Known rows, with every step that occurs:
b p: [ 0.04  0.31  0.05 -0.16  0.00  0.10  0.22 -0.17 -0.05  0.05  0.04  0.00
  0.04 -0.10  0.10 -0.08 -0.27 -0.07 -0.21 -0.22  0.03  0.18 -0.24 -0.04
 -0.02  0.12 -0.04  0.21  0.15 -0.09 -0.04  0.15]
d b p a n c x: [ 0.05 -0.21 -0.15 -0.07  0.24 -0.21  0.09 -0.18 -0.17  0.19 -0.17  0.69
 -0.34  0.06 -0.14  0.07  0.25  0.13 -0.10  0.16 -0.13 -0.09  0.12 -0.18
  0.03  0.36  0.27 -0.19  0.11 -0.23  0.02  0.33]
a p x r f: [-0.31 -0.04  0.19  0.10 -0.07  0.18  0.05  0.08  0.02 -0.12  0.10 -0.06
 -0.23 -0.35  0.05 -0.04 -0.14 -0.19 -0.12 -0.17 -0.15 -0.11 -0.12  0.29
  0.02  0.23 -0.09  0.09 -0.12  0.42 -0.36 -0.11]
d n a: [ 0.01  0.05  0.06  0.07 -0.18 -0.11 -0.24 -0.05  0.08 -0.02 -0.08 -0.30
  0.25 -0.01  0.00 -0.10  0.19  0.09  0.07  0.21  0.07 -0.03  0.06 -0.04
 -0.34 -0.19 -0.11  0.31  0.05 -0.24  0.22  0.08]
d n a p x: [-0.12  0.04  0.14  0.13 -0.02 -0.29 -0.08  0.17  0.23  0.01 -0.28 -0.24
  0.09 -0.14 -0.06 -0.11  0.09 -0.05  0.07 -0.02 -0.14 -0.10  0.03  0.10
 -0.33  0.12  0.00  0.36 -0.15  0.02 -0.02  0.09]
d b p x c: [ 0.00  0.30 -0.39  0.02  0.11 -0.20  0.14 -0.25  0.06  0.39 -0.02  0.05
 -0.41 -0.14 -0.02  0.15 -0.21  0.03  0.02 -0.18  0.06  0.34 -0.13  0.04
  0.22  0.37  0.05 -0.10 -0.09 -0.19 -0.16  0.20]
c x: [ 0.00  0.10  0.16 -0.07 -0.06  0.20 -0.17 -0.15  0.06  0.00  0.06  0.16
 -0.02 -0.15 -0.06  0.01  0.02  0.07  0.04 -0.02  0.14  0.10 -0.01  0.04
 -0.06  0.13 -0.04 -0.09  0.16  0.14 -0.01  0.07]
s c n a p: [-0.12 -0.14  0.15 -0.19 -0.02 -0.15 -0.08  0.22 -0.04 -0.21 -0.14 -0.12
  0.27 -0.07  0.05 -0.26  0.27  0.00 -0.21 -0.02  0.02 -0.13 -0.13 -0.12
 -0.40 -0.11 -0.11  0.05 -0.03  0.33  0.22 -0.01]
b d n a p x: [-0.02  0.04  0.19 -0.01 -0.04 -0.35  0.13  0.40  0.18  0.12 -0.29 -0.25
  0.17  0.02 -0.08 -0.22 -0.06  0.03  0.02 -0.04 -0.36 -0.24 -0.08  0.01
 -0.25  0.09  0.14  0.31 -0.14  0.15 -0.08  0.06]
p b d: [ 0.07  0.18 -0.07 -0.23  0.03 -0.21  0.16 -0.01 -0.19 -0.04  0.21  0.10
  0.05 -0.06 -0.15 -0.10 -0.20 -0.16  0.02 -0.07 -0.20 -0.14 -0.14 -0.04
  0.19 -0.05  0.07  0.00  0.13  0.07 -0.23 -0.03]
s c n d b p: [ 0.18  0.03 -0.29 -0.21  0.26 -0.16  0.23 -0.14 -0.09 -0.06 -0.10  0.14
  0.11  0.09  0.06 -0.12 -0.07  0.09 -0.22  0.12  0.05  0.08 -0.29 -0.24
  0.17 -0.28 -0.22 -0.12 -0.09  0.29  0.02 -0.16]
d n a p x r: [-0.29 -0.08  0.23  0.16 -0.22 -0.27 -0.10  0.19  0.13 -0.15 -0.11 -0.23
  0.03 -0.05  0.05  0.08  0.13 -0.03  0.14 -0.13 -0.12 -0.27  0.07  0.09
 -0.20  0.11 -0.11  0.38 -0.17  0.07  0.01 -0.04]
d n a p: [ 0.06 -0.07  0.19 -0.04 -0.14 -0.19 -0.17  0.20  0.17 -0.09 -0.21 -0.25
  0.25 -0.03  0.06 -0.23  0.13 -0.10  0.00  0.04 -0.08 -0.24 -0.03  0.08
 -0.34 -0.09 -0.05  0.35 -0.07 -0.19  0.18 -0.02]
a p x r: [-0.35  0.12  0.16  0.10 -0.10 -0.03  0.11  0.08  0.04 -0.21  0.16 -0.06
 -0.13 -0.25  0.09  0.16 -0.17 -0.21  0.05 -0.43 -0.02 -0.17 -0.14  0.10
  0.08  0.26 -0.20  0.13 -0.09  0.35 -0.24 -0.07]
n d b: [ 0.13  0.25 -0.35  0.08  0.15 -0.08  0.03 -0.17  0.09 -0.06  0.09 -0.05
  0.08 -0.16  0.05 -0.06 -0.12  0.00  0.08  0.15  0.03 -0.16 -0.10 -0.15
  0.18 -0.15 -0.34 -0.30 -0.11  0.11 -0.09 -0.17]
x r: [-0.21  0.08  0.07  0.01 -0.26  0.16 -0.03 -0.13 -0.12 -0.23  0.33 -0.11
  0.03 -0.14  0.15  0.16 -0.05 -0.04  0.03 -0.22  0.18 -0.06 -0.09 -0.04
  0.12 -0.04 -0.30  0.07  0.11  0.12  0.02 -0.07]
b d n c x r f: [ 0.17 -0.56  0.37  0.04 -0.39  0.17 -0.18  0.19 -0.11  0.08 -0.05  0.12
 -0.22  0.42 -0.16  0.04  0.01  0.27 -0.07  0.27 -0.15 -0.21  0.18  0.14
  0.05 -0.34  0.15  0.14  0.18  0.10  0.00 -0.14]
r x c n a p: [-0.06 -0.04 -0.05  0.09  0.00  0.15  0.01  0.25  0.10  0.06 -0.03 -0.17
  0.21  0.15  0.08 -0.09  0.20 -0.11 -0.02  0.01  0.04 -0.04  0.22  0.02
 -0.25 -0.12  0.04 -0.08 -0.08 -0.14  0.16  0.00]
p a n d: [ 0.05  0.12 -0.19  0.08  0.34  0.16  0.04 -0.14 -0.06 -0.24 -0.03  0.15
  0.26 -0.18 -0.05  0.11  0.01 -0.04 -0.04  0.17  0.08  0.11  0.02 -0.19
  0.25 -0.01 -0.03 -0.18 -0.03  0.20 -0.09 -0.01]
c n a p b: [-0.08 -0.01  0.07 -0.17  0.12 -0.23  0.00  0.09 -0.10 -0.25 -0.07  0.06
  0.16 -0.14  0.12 -0.22  0.21 -0.15  0.04  0.04 -0.30 -0.38  0.01  0.03
 -0.25  0.09  0.05 -0.08 -0.06 -0.09 -0.02 -0.18]
x c: [ 0.09  0.17 -0.10  0.04 -0.13  0.18 -0.16 -0.13  0.04  0.10  0.16 -0.16
 -0.04 -0.10 -0.01  0.14 -0.14 -0.03  0.00 -0.11  0.33  0.31 -0.03  0.05
  0.13 -0.02 -0.05 -0.09  0.10 -0.16  0.10  0.08]
b p x c: [-0.03  0.32 -0.08  0.04  0.02  0.09  0.22 -0.18  0.04  0.35 -0.03 -0.01
 -0.28 -0.09 -0.06  0.21 -0.35 -0.01 -0.07 -0.32  0.16  0.52 -0.11  0.07
  0.19  0.34  0.14  0.08  0.02 -0.09 -0.11  0.25]
c x r f: [-0.14 -0.19  0.28  0.01 -0.20  0.48 -0.30 -0.17 -0.08 -0.12  0.15  0.14
 -0.17 -0.16  0.04  0.03  0.08  0.08 -0.06  0.12  0.07  0.00  0.01  0.20
  0.00  0.07 -0.02 -0.08  0.08  0.30 -0.16 -0.12]
b p x c n d: [ 0.14  0.26 -0.10  0.08  0.25  0.22  0.34 -0.12  0.05  0.16 -0.19 -0.04
 -0.05  0.15  0.11  0.17 -0.43  0.16 -0.07 -0.09  0.09  0.48 -0.05 -0.03
  0.30  0.11  0.13 -0.20 -0.10  0.14 -0.20 -0.15]
p b d n: [ 0.26 -0.05 -0.04 -0.18 -0.01 -0.34  0.01  0.05 -0.12 -0.07  0.07  0.09
  0.08  0.08 -0.21 -0.04 -0.14 -0.12  0.11  0.09 -0.20 -0.11 -0.09  0.05
  0.17 -0.31  0.07  0.28  0.13 -0.19 -0.12 -0.11]
d b p a: [-0.03  0.14 -0.23 -0.12  0.36 -0.33  0.22 -0.16 -0.12 -0.09  0.10  0.27
 -0.13 -0.22  0.11 -0.04 -0.05 -0.16 -0.07 -0.11 -0.09  0.06 -0.17 -0.19
  0.10  0.36 -0.04  0.09 -0.10 -0.23 -0.15  0.06]
s c x: [-0.05 -0.07  0.11 -0.19 -0.09  0.09 -0.29 -0.11 -0.02 -0.04 -0.01  0.22
 -0.06 -0.08 -0.23  0.05  0.14  0.10 -0.11 -0.02  0.30  0.29 -0.08 -0.03
 -0.04 -0.02 -0.14  0.05  0.19  0.42  0.10  0.18]
p a: [-0.14  0.08 -0.03  0.01  0.25 -0.02  0.02 -0.06 -0.11 -0.27  0.16  0.09
  0.08 -0.26  0.01  0.09  0.01 -0.13 -0.03 -0.12  0.15  0.19 -0.01 -0.14
  0.01  0.18 -0.09  0.12  0.01  0.00 -0.16  0.02]
f r x c: [-0.08 -0.06 -0.11  0.18  0.03  0.29 -0.10 -0.13  0.10  0.06  0.33 -0.06
 -0.08  0.13  0.03  0.09  0.01 -0.14  0.23 -0.19  0.26  0.22  0.05  0.07
  0.14 -0.19 -0.18 -0.01  0.04 -0.16  0.19  0.19]

Rows:
[-0.20 -0.04  0.08  0.03 -0.20  0.38 -0.14 -0.17 -0.15 -0.18  0.29 -0.14
 -0.09 -0.25  0.14 -0.03 -0.02 -0.06 -0.11  0.03  0.06  0.00 -0.10  0.13
  0.04 -0.07 -0.19  0.06  0.09  0.21 -0.11 -0.11]
x r f
[ 0.13  0.04  0.13 -0.08 -0.20 -0.20 -0.04  0.17  0.01  0.06 -0.09 -0.27
  0.36  0.13 -0.05 -0.20  0.05  0.16  0.01  0.18 -0.14 -0.13 -0.07 -0.18
 -0.25 -0.24  0.07  0.25  0.05 -0.07  0.17  0.06]
b d n a
[ 0.01  0.07 -0.22  0.08  0.03  0.29  0.00 -0.01 -0.06  0.04  0.20 -0.11
  0.13  0.17  0.01  0.17  0.03 -0.02  0.03 -0.03  0.25  0.33  0.17  0.01
  0.05 -0.32 -0.08 -0.08  0.12 -0.13  0.06 -0.04]
r x c n
[ 0.34 -0.46  0.29 -0.15 -0.10 -0.41 -0.01  0.37 -0.02  0.05 -0.20  0.40
 -0.21  0.40 -0.41 -0.06 -0.05 -0.08  0.08  0.05 -0.37 -0.46  0.12  0.17
  0.08 -0.14  0.25  0.17  0.15 -0.11 -0.08 -0.11]
a p b d n c x
[-0.21 -0.16 -0.05  0.18  0.04  0.29 -0.13 -0.03  0.03  0.02  0.14 -0.15
  0.12  0.27  0.23 -0.06  0.31  0.07  0.23  0.04  0.10  0.05  0.17 -0.08
 -0.21 -0.18 -0.05 -0.14 -0.04 -0.19  0.33  0.07]
f r x c n a
[ 0.26 -0.20 -0.03 -0.07 -0.14 -0.40  0.11  0.16 -0.20  0.07  0.03  0.10
 -0.13  0.33 -0.33  0.03 -0.11 -0.03  0.05  0.12 -0.18 -0.24  0.08 -0.03
  0.14 -0.36  0.06  0.26  0.25 -0.30 -0.05 -0.01]
p b d n c
[-0.17 -0.36  0.23 -0.10 -0.22  0.37 -0.43 -0.12 -0.15 -0.13  0.12  0.22
 -0.24 -0.15 -0.14  0.06  0.22  0.08 -0.15  0.13  0.21  0.18 -0.06  0.12
  0.03 -0.09 -0.12  0.06  0.10  0.58 -0.04 -0.01]
s c x r f
[-0.12  0.23 -0.29  0.02  0.14 -0.21  0.12 -0.16  0.04  0.32 -0.16 -0.04
 -0.20 -0.01  0.16  0.00  0.08  0.29  0.05  0.05 -0.08  0.18  0.00 -0.10
 -0.13  0.38  0.19 -0.24 -0.17 -0.22 -0.01  0.09]
d b p x c n a
[ 0.04 -0.57  0.31  0.17 -0.36  0.27 -0.37  0.00 -0.08 -0.01 -0.02  0.10
 -0.33  0.27 -0.15  0.11  0.17  0.18 -0.01  0.32  0.06 -0.08  0.28  0.22
 -0.07 -0.27  0.00  0.20  0.18 -0.08  0.05 -0.11]
d n c x r f
[ 0.18  0.23 -0.17  0.00  0.06  0.26  0.01 -0.23 -0.01 -0.05 -0.02 -0.04
  0.34 -0.13 -0.03  0.00 -0.08  0.05 -0.06  0.18  0.10  0.01 -0.06 -0.09
  0.16 -0.23 -0.11 -0.23  0.12  0.25  0.07  0.05]
a n d
[ 0.22  0.09 -0.12  0.06  0.07  0.30  0.00 -0.09  0.06 -0.05  0.02 -0.18
  0.20  0.13  0.16  0.14 -0.20  0.14  0.02  0.10  0.26  0.24  0.02 -0.04
  0.23 -0.25 -0.07 -0.37 -0.03  0.02  0.01 -0.30]
x c n d
[ 0.03 -0.06  0.13 -0.01 -0.09  0.01 -0.12  0.19  0.08 -0.03 -0.11 -0.26
  0.18  0.02  0.19 -0.09  0.11  0.01 -0.06 -0.03  0.02 -0.08  0.02  0.03
 -0.25  0.08  0.13 -0.20 -0.07 -0.14  0.23 -0.09]
x c n a p
[ 0.12 -0.04  0.14  0.04 -0.12 -0.32  0.01  0.37  0.23  0.26 -0.32 -0.28
  0.03  0.11 -0.15 -0.03 -0.11  0.03  0.05 -0.06 -0.15 -0.02  0.01  0.10
 -0.07  0.07  0.30  0.20 -0.21 -0.02  0.04  0.08]
b d n a p x c
[ 0.11 -0.10  0.07 -0.23  0.03 -0.27  0.07  0.29 -0.07  0.02 -0.08  0.00
  0.10  0.14  0.04 -0.17  0.02 -0.09  0.04 -0.01 -0.33 -0.29 -0.01  0.02
 -0.01  0.07  0.41 -0.24 -0.09 -0.10  0.00 -0.18]
x c n a p b d
[-0.13  0.10 -0.18  0.12 -0.01  0.26 -0.06  0.02 -0.02  0.10  0.09 -0.22
  0.19  0.18  0.08  0.04  0.25  0.12  0.03  0.15  0.19  0.18  0.30 -0.12
 -0.25 -0.22 -0.03 -0.11  0.03 -0.18  0.17  0.07]
r x c n a
[-0.02 -0.06  0.17  0.05 -0.17  0.15 -0.11 -0.02  0.01  0.10  0.05  0.20
 -0.22  0.14 -0.17  0.10  0.05  0.19 -0.04  0.02  0.12 -0.02  0.19 -0.06
 -0.13  0.04 -0.05 -0.08  0.27  0.03  0.08  0.14]
n c x
[-0.08  0.15  0.06 -0.12  0.28 -0.02  0.26 -0.10 -0.14 -0.14  0.06  0.21
 -0.01 -0.16  0.09 -0.01 -0.18 -0.19 -0.18 -0.25  0.04  0.28 -0.13 -0.14
  0.07  0.33  0.04  0.25  0.00 -0.11 -0.19  0.11]
b p a
[ 0.04  0.05  0.00 -0.16  0.07 -0.23  0.03  0.04 -0.03 -0.17  0.11  0.13
 -0.08 -0.24 -0.07 -0.10 -0.07 -0.41  0.03 -0.18 -0.12 -0.23 -0.12  0.17
  0.06  0.08 -0.05  0.08  0.02 -0.03 -0.18 -0.09]
a p b
[ 0.18  0.29 -0.52  0.05  0.22 -0.06  0.19 -0.38  0.11  0.45 -0.24  0.14
 -0.17 -0.09 -0.09  0.18 -0.20  0.12 -0.01  0.08  0.02  0.24 -0.09 -0.06
  0.43  0.16  0.13 -0.40 -0.14  0.01 -0.09  0.19]
a n d b p x c
[-0.15  0.40 -0.01 -0.04  0.11  0.06  0.34 -0.19 -0.01  0.19 -0.01  0.04
 -0.12 -0.20 -0.03  0.05 -0.32 -0.01 -0.15 -0.31 -0.01  0.33 -0.20  0.00
  0.01  0.35 -0.02  0.22  0.11  0.10 -0.21  0.22]
b p x
[ 0.17 -0.07  0.27 -0.14 -0.16 -0.29  0.04  0.41  0.14 -0.02 -0.19 -0.26
  0.38  0.10  0.01 -0.30 -0.03 -0.07 -0.02  0.02 -0.31 -0.38 -0.14 -0.02
 -0.25 -0.13  0.13  0.30 -0.06 -0.01  0.14 -0.01]
b d n a p
[-0.18 -0.03  0.25 -0.01 -0.26  0.25 -0.20 -0.15 -0.05 -0.18  0.22  0.15
 -0.08 -0.08  0.04  0.21  0.07  0.12  0.11 -0.12  0.17 -0.06  0.01  0.02
  0.09  0.14 -0.10 -0.05  0.12  0.22 -0.01 -0.07]
c x r
[-0.03 -0.15 -0.07  0.12  0.10  0.34 -0.05 -0.08 -0.02 -0.02  0.29 -0.06
  0.05  0.23  0.22  0.04  0.11 -0.04  0.22 -0.10  0.19  0.19  0.06  0.06
  0.06 -0.29 -0.15 -0.14  0.08 -0.19  0.21 -0.02]
f r x c n
[-0.07  0.05  0.20 -0.08  0.00 -0.04  0.03  0.19  0.05 -0.17 -0.07 -0.19
  0.33 -0.09  0.27 -0.28  0.14  0.01 -0.11 -0.02 -0.14 -0.29 -0.07 -0.04
 -0.41  0.05 -0.02 -0.07 -0.01  0.06  0.11 -0.09]
c n a p
[ 0.03 -0.14 -0.02 -0.08  0.05 -0.16 -0.13  0.11 -0.04 -0.11 -0.09  0.04
 -0.03 -0.04  0.08 -0.10  0.17 -0.14  0.08  0.06 -0.09 -0.17  0.09  0.13
 -0.09  0.09  0.20 -0.19 -0.09 -0.26  0.04 -0.17]
x c n a p b
[ 0.08  0.39 -0.45 -0.02  0.29 -0.09  0.35 -0.35  0.06  0.26 -0.20  0.19
 -0.02 -0.21 -0.04  0.02 -0.15  0.11 -0.05  0.12 -0.18  0.03 -0.18 -0.12
  0.27  0.18  0.02 -0.27 -0.12  0.19 -0.20  0.15]
a n d b p x
[-0.16  0.19  0.03  0.15 -0.07 -0.06 -0.05  0.12  0.23  0.19 -0.13 -0.21
 -0.12 -0.19 -0.06  0.02  0.01 -0.07  0.02 -0.15  0.02  0.06  0.05  0.08
 -0.14  0.37  0.09 -0.04 -0.18  0.03  0.01  0.19]
n a p x c
[-0.21 -0.40  0.15  0.11 -0.07  0.12 -0.14 -0.06 -0.27 -0.18  0.10  0.46
 -0.25  0.09 -0.11  0.35  0.31  0.18  0.04  0.04  0.11 -0.11  0.30 -0.18
  0.13  0.20  0.10 -0.12  0.19  0.08  0.06  0.12]
p a n c x r
[ 0.23  0.13 -0.48  0.05  0.31  0.14  0.31 -0.12  0.01  0.17 -0.02  0.07
  0.07  0.30  0.09  0.05 -0.15  0.00  0.02  0.13  0.05  0.17  0.11 -0.11
  0.32 -0.29 -0.06 -0.26 -0.14 -0.16 -0.04 -0.20]
r x c n d b p
[-0.11  0.12  0.16 -0.04 -0.09 -0.05 -0.01  0.12  0.12 -0.07 -0.04 -0.19
  0.20 -0.22  0.10 -0.25  0.07 -0.09 -0.07 -0.07 -0.09 -0.28 -0.11 -0.03
 -0.31  0.17 -0.06  0.05 -0.04  0.03  0.12  0.10]
n a p
[ 0.22 -0.03 -0.33 -0.01  0.50 -0.10  0.22 -0.12 -0.04 -0.08 -0.11  0.20
 -0.02  0.09  0.20  0.10 -0.17  0.03 -0.02  0.10  0.08  0.25  0.01 -0.17
  0.38  0.11  0.09 -0.31 -0.30 -0.21 -0.17 -0.32]
x c n d b p a
[ 0.27 -0.33  0.17 -0.08 -0.14 -0.32 -0.07  0.18 -0.10  0.12 -0.10  0.35
 -0.23  0.42 -0.43  0.05  0.00  0.13  0.13  0.22 -0.22 -0.21  0.24  0.03
  0.10 -0.24  0.23  0.13  0.24 -0.15 -0.05 -0.05]
p b d n c x
[ 0.27  0.04 -0.39  0.07  0.15  0.02 -0.04 -0.15  0.09  0.00  0.02 -0.10
  0.09  0.05  0.16  0.09 -0.05  0.16  0.12  0.25  0.18  0.03  0.01 -0.07
  0.27 -0.26 -0.15 -0.54 -0.13 -0.07  0.02 -0.34]
x c n d b
[-0.14 -0.27  0.11  0.11  0.07  0.18 -0.05  0.19  0.15 -0.02  0.06 -0.13
  0.14  0.23  0.27 -0.21  0.28 -0.13  0.15 -0.10 -0.05 -0.16  0.09  0.02
 -0.19 -0.11 -0.01 -0.10 -0.17 -0.14  0.31  0.01]
f r x c n a p
[-0.26 -0.23  0.24  0.19 -0.16  0.00 -0.21  0.17  0.09 -0.10 -0.19 -0.23
 -0.12 -0.12  0.05 -0.13  0.17 -0.04  0.00  0.15 -0.21 -0.24  0.07  0.29
 -0.29  0.08  0.00  0.37 -0.22  0.13 -0.15 -0.12]
d n a p x r f
[ 0.02  0.16 -0.24  0.15 -0.05  0.28 -0.04 -0.07  0.03  0.16  0.24 -0.11
 -0.02  0.04 -0.19  0.22 -0.03 -0.16  0.01 -0.09  0.31  0.33  0.19  0.05
  0.13 -0.20 -0.13  0.04  0.12 -0.14  0.06  0.18]
r x c
